Each row was made from one path, in order. Every step used is in the known rows, and no mark comes twice. Write each row's path.
Known rows:
j, z, b: [  4  -2  -8   6  -3   4  -1   8  10 -14   9   8  10   4  -4   1  19  -1
 -29  -6   1  11   0  -3]
w, j, z: [ -3   6  -6   4   6  -3  -2 -10   5  -1  -1   6 -16   0   4   5   5  -3
 -30   4  -8   0  -9 -12]
h, q, v, b: [ 24 -11  -4  -2  11   9  -1 -11   5 -10 -13  -2   4   0   3  -6   3   7
  43 -11   2 -12  12  13]
j, w: [-14   0 -15  -7  -9   0  10   5  -2   9  -4  -9  12  -1  16   9  -2   1
  -1 -10  -2  -5  11   9]
h, q, v: [ 10 -11  -8   2  -1   5  -5   3   6 -10 -12 -11   3  -1   0   0  -4   2
  30 -15  -1  -1  12   3]
v, b, w, j, z: [ 19   6   4   2  21   3  13 -12   2  -6  -5  13 -11   1   3   7  11   0
 -19   4  -3  -2  -7   9]
j, z, b, v: [ 17   0   2  14  -4   3   1   6   8 -10  10  14  33   6  -2  -3  11  -1
 -13  -2   2  17   2   5]
h, q, v, b, w, j: [ 30  -4  -2   0  17   7   8  -3  -2 -16 -20   1 -17   0   4   1   0   2
  35  -9  -4   5   4  16]
v, h, w, j, z, b: [  0   4   6   2  -7  -4 -13   6  -6  -1  11  -2 -30  -2  -8  -4  18  -8
 -51  -2  11   5 -19 -12]
z, b, v, h: [  0   0   0   6 -10  -1   4  11   4   5  13   7  21   4  -9   3   4  -2
  -7  -1  -4  27   4  -1]
b, v, q, h, w, j: [  4   0  14   0   2  -4 -17   1 -13   6 -12  -1  22  -1   8  -8 -27  -2
  32   8   2  -2  -1  -3]
q, h, v, b: [-25  -2 -14 -10   0   2  10 -18   6  -7 -15  -1  18   1   9  -2  -1   4
  21  11   0 -11  -1   9]
h, q: [ -5  -9   1   2   5   8  -3   2  12  -3  -6  -7  12   0   1   9   5   1
   8 -13  -5   2  17  -1]
q, h, w, j, z, b: [  6   4 -13  -5  -3  -1 -11   3  -7 -17  -6   6  -2   1   7  -9   1 -11
  -3   1   7   3 -16  -6]
h, v, q: [-36 -11  18  14  -8   2  -7   8   7   3   2 -16   1  -2  -5   2   5  11
 -36   1   2  -2   8  -4]
v, h: [-17  -1  -3  -5  -5  -4   2   1   6  12   5  -6  -1  -1  -8  12   4   1
 -18  -2  -6   3   4 -10]
q, v, b, z: [ 11   1  -5  -6   8   4  18   1   0   0  12   6 -12   3   6  -4  -7  17
  52   0  -2 -10   5  18]
q, v, b, w, j, z: [ 32   4  -4  -1  16   0  11 -11  -5 -14 -11  11 -20   0   0  -2   3   1
   3   0   2  -5 -10  16]
h, v: [-37  -4  -2   8 -10   1  11   9   6   3  -2 -11   0   1   0  10   3   4
 -30   0   1   3   3  11]
b, z, j, w: [-24   7  -8  -5 -10   2  18  -4   6  16  18  -5  -9  -3   6   8   0   2
   7   8 -10 -12  16  -5]
v, q, h, w, j, z: [ -1  -2  10  -3   4  -4 -27  -9  -7  -3  -8  -4  -4  -6   3 -11  -6  -1
  -4   5   8 -20  -9 -22]
w, j, z, b, v, q: [ 21   0  17  24   2   1 -18   1   2  -8   8  13   7   2  -2 -11   9   3
 -26   6  -6  20  -4 -16]
q, v, b, z, j: [  8   3  -8  -7   7   5  19 -14   4   2  13  10 -18   2  -7  -5  -2   8
  40  13  -9 -18   8   7]
q, v, h, w, j: [ -2   2  -3  -7  -7 -10  -4  10 -17  10  -5 -13 -38  -4  -4  -3 -12  -5
  -4  -5   9  -5 -15   4]
w, j, z, b, v, h: [ 11   9   2  12  -7  -6  -7  -5   4  -1  11  11  -8   0  -7  -3  12  -6
 -37   8  -5  25 -14 -18]
q, v, h, w, j, z: [  7   4   4  -5  -7 -11 -14  -6 -12   5   0 -11 -40  -7 -10  -8  -1  -5
 -26  -3  16 -17 -21 -10]
v, q, h, w: [-11 -10  10 -10  -1   1 -17   8  -7   0  -7 -10  27  -2   2  -4 -13   2
  22  -5   9 -16   8  -5]
b, w, j, z: [  1   7   2   6   9  -1   8   4   3  -5  -4   5 -13   0  -2  13   7  -6
 -31  -3  -4  10  -4   1]

Write each row's path:
[ -6  -3 -12  -7 -10  -6   0   1   0   4   0  -8 -11  -2 -10   3  -5   2
   1  -6  -1  -1  -1  -4] : q, v, h
[  0  -4  14   5  -4   1  -9  -8  13  11   1  -7  19  -3  -7   5   2   1
   5  -4  -3   7  15 -10] : b, v, h, q
[ -5  -5   1 -11 -10  -6  -4  13 -12   8   1 -16 -11  -3 -11  -2  -7  -2
   3 -12  17 -14  -4  10] : q, v, h, w
[  0   3 -11   9   5   4  17  30  -3 -14   0   8 -11   7  -1  14   4  -8
 -18  -8 -12  40  -1  12] : z, b, w, j
[  8   5 -15 -12  -4   3  21 -18  -2   8  10   1 -16  -3   5  -8  -1   7
  44   9  -4 -26  11   8] : q, v, b, z, j, w
[  5   4 -12  10   1   1  -3   4   4 -13   5  10 -17   4   1   0  16  -5
 -35   0  -8  19 -10  -9] : w, j, z, b
[ -5   6  -6 -10   2   6  24 -18   4  16  16   3  -7  -1  11   2   6   5
  22  13  -8 -23  15   2] : v, b, z, j, w
[ -8   3   3  -2   4  -2   4  14 -12  10  -4  -5 -14   2   8   7 -10  -6
 -11  -5   3  -2  -5  12] : h, w, j
[-14  -9  -6  -7   2   1 -13  -3   6  -4  -8  -2  26  -1   2  -1 -13   6
  24   1  -9  -3  10 -18] : v, q, h
[ -9  -3   5  -7   4  -3 -18   4 -11   1 -12  -7  -1  -3   9  -5 -18  -2
  17   2   1  -8  -4 -11] : v, q, h, w, j
[ -6   6  10   9   8   2  15 -11   3  -7  -7   2 -23  -1   0   5  18   2
 -43   9   5  -3 -10  12] : h, v, b, w, j, z
[-7  2  6  2 -6 -5  4 -1  5 16  7  0 20  0 -8  8 -6  1 -3  4 -4  9  7 -3] : b, v, h
[-13  -8   2  -4  -2   2 -10  -7  15   6   0 -14  -3  -5  -7   9  12   1
  -9  -8  -4   2  13 -17] : v, h, q
[-14   4 -14 -14   2  -4  -1   3 -11   1 -16  -3   0   1  12   1 -20  -9
  21   1  -1  -4  -8   1] : q, h, w, j
[ 19  -5   1  -2  10  11   7  -4   9  -7   6  -3 -12   0   6  -6   2  19
  63  -8   0 -12  13  10] : h, q, v, b, z
[ 20   7  -2  17   0   0  -1   2   3  -8   5  17   5   5   3  -3   6  -5
 -21   5  -7  25  -8  -1] : w, j, z, b, v
[ -3   7  18   0  -3  -8  -1   6 -12  22   1  -4  -5  -1  -1   4 -13  -7
 -13   4   5   4  -8   5] : b, v, h, w, j
[ -4   4   3  -5  13   8  21 -17  10   9  19  13  -8   3  -3   6   5   7
  22  18 -13 -15  13   2] : v, b, z, j
[ 17  -5 -12  -7  10   3  11  -5  -3  -4  -7   6   5   4   4  -4  -5   7
  33  -3   0 -11   3  21] : q, v, b
[ 10   2   5   9 -10  -2  -6   0   9  -1  17   9  19   1 -13  -3  17  -2
 -31   2   3  17  -3 -11] : j, z, b, v, h
[  6  -7  -1   5  -6   3 -12   8   4 -12  -1  10  48   4   1 -10 -11   4
  31   4  -8  22  10 -10] : z, b, v, q, h
[  1   3  10   2   5  -2  -5   2  -8   5  -1  -2 -16   0   4   1   2  -6
 -29  -2  10 -13 -11   1] : h, w, j, z
[ 11   0  19   5 -12  -2 -10  10  -4   4  18   1  19   0 -14  -7  13  -5
 -31  -4  21   3  -4   2] : j, z, b, v, h, w
[ -4   6  -8 -11   1  -5 -11 -10  -7  -5 -13   0  -2  -2   8  -3  -8 -10
   3   5   7 -16 -14  -7] : q, h, w, j, z
[  3  -7  20  -3  -2   0 -15   6  -8   5  -7  -3  50  -1   3  -8 -23   3
  37   1  10 -10  10   3] : b, v, q, h, w
[-43  -1 -18  -5 -12  -2   5  -1   8  -6 -13  -9  15  -1   3   5  -8   0
   7   6  -1  -1   1  -1] : q, h, v
[  6   5  11   6  -8  -5  -1  19 -13  10   9   2  -4   3  -3  -2  -4  -9
 -16   0   6  22  -9   5] : z, b, v, h, w, j
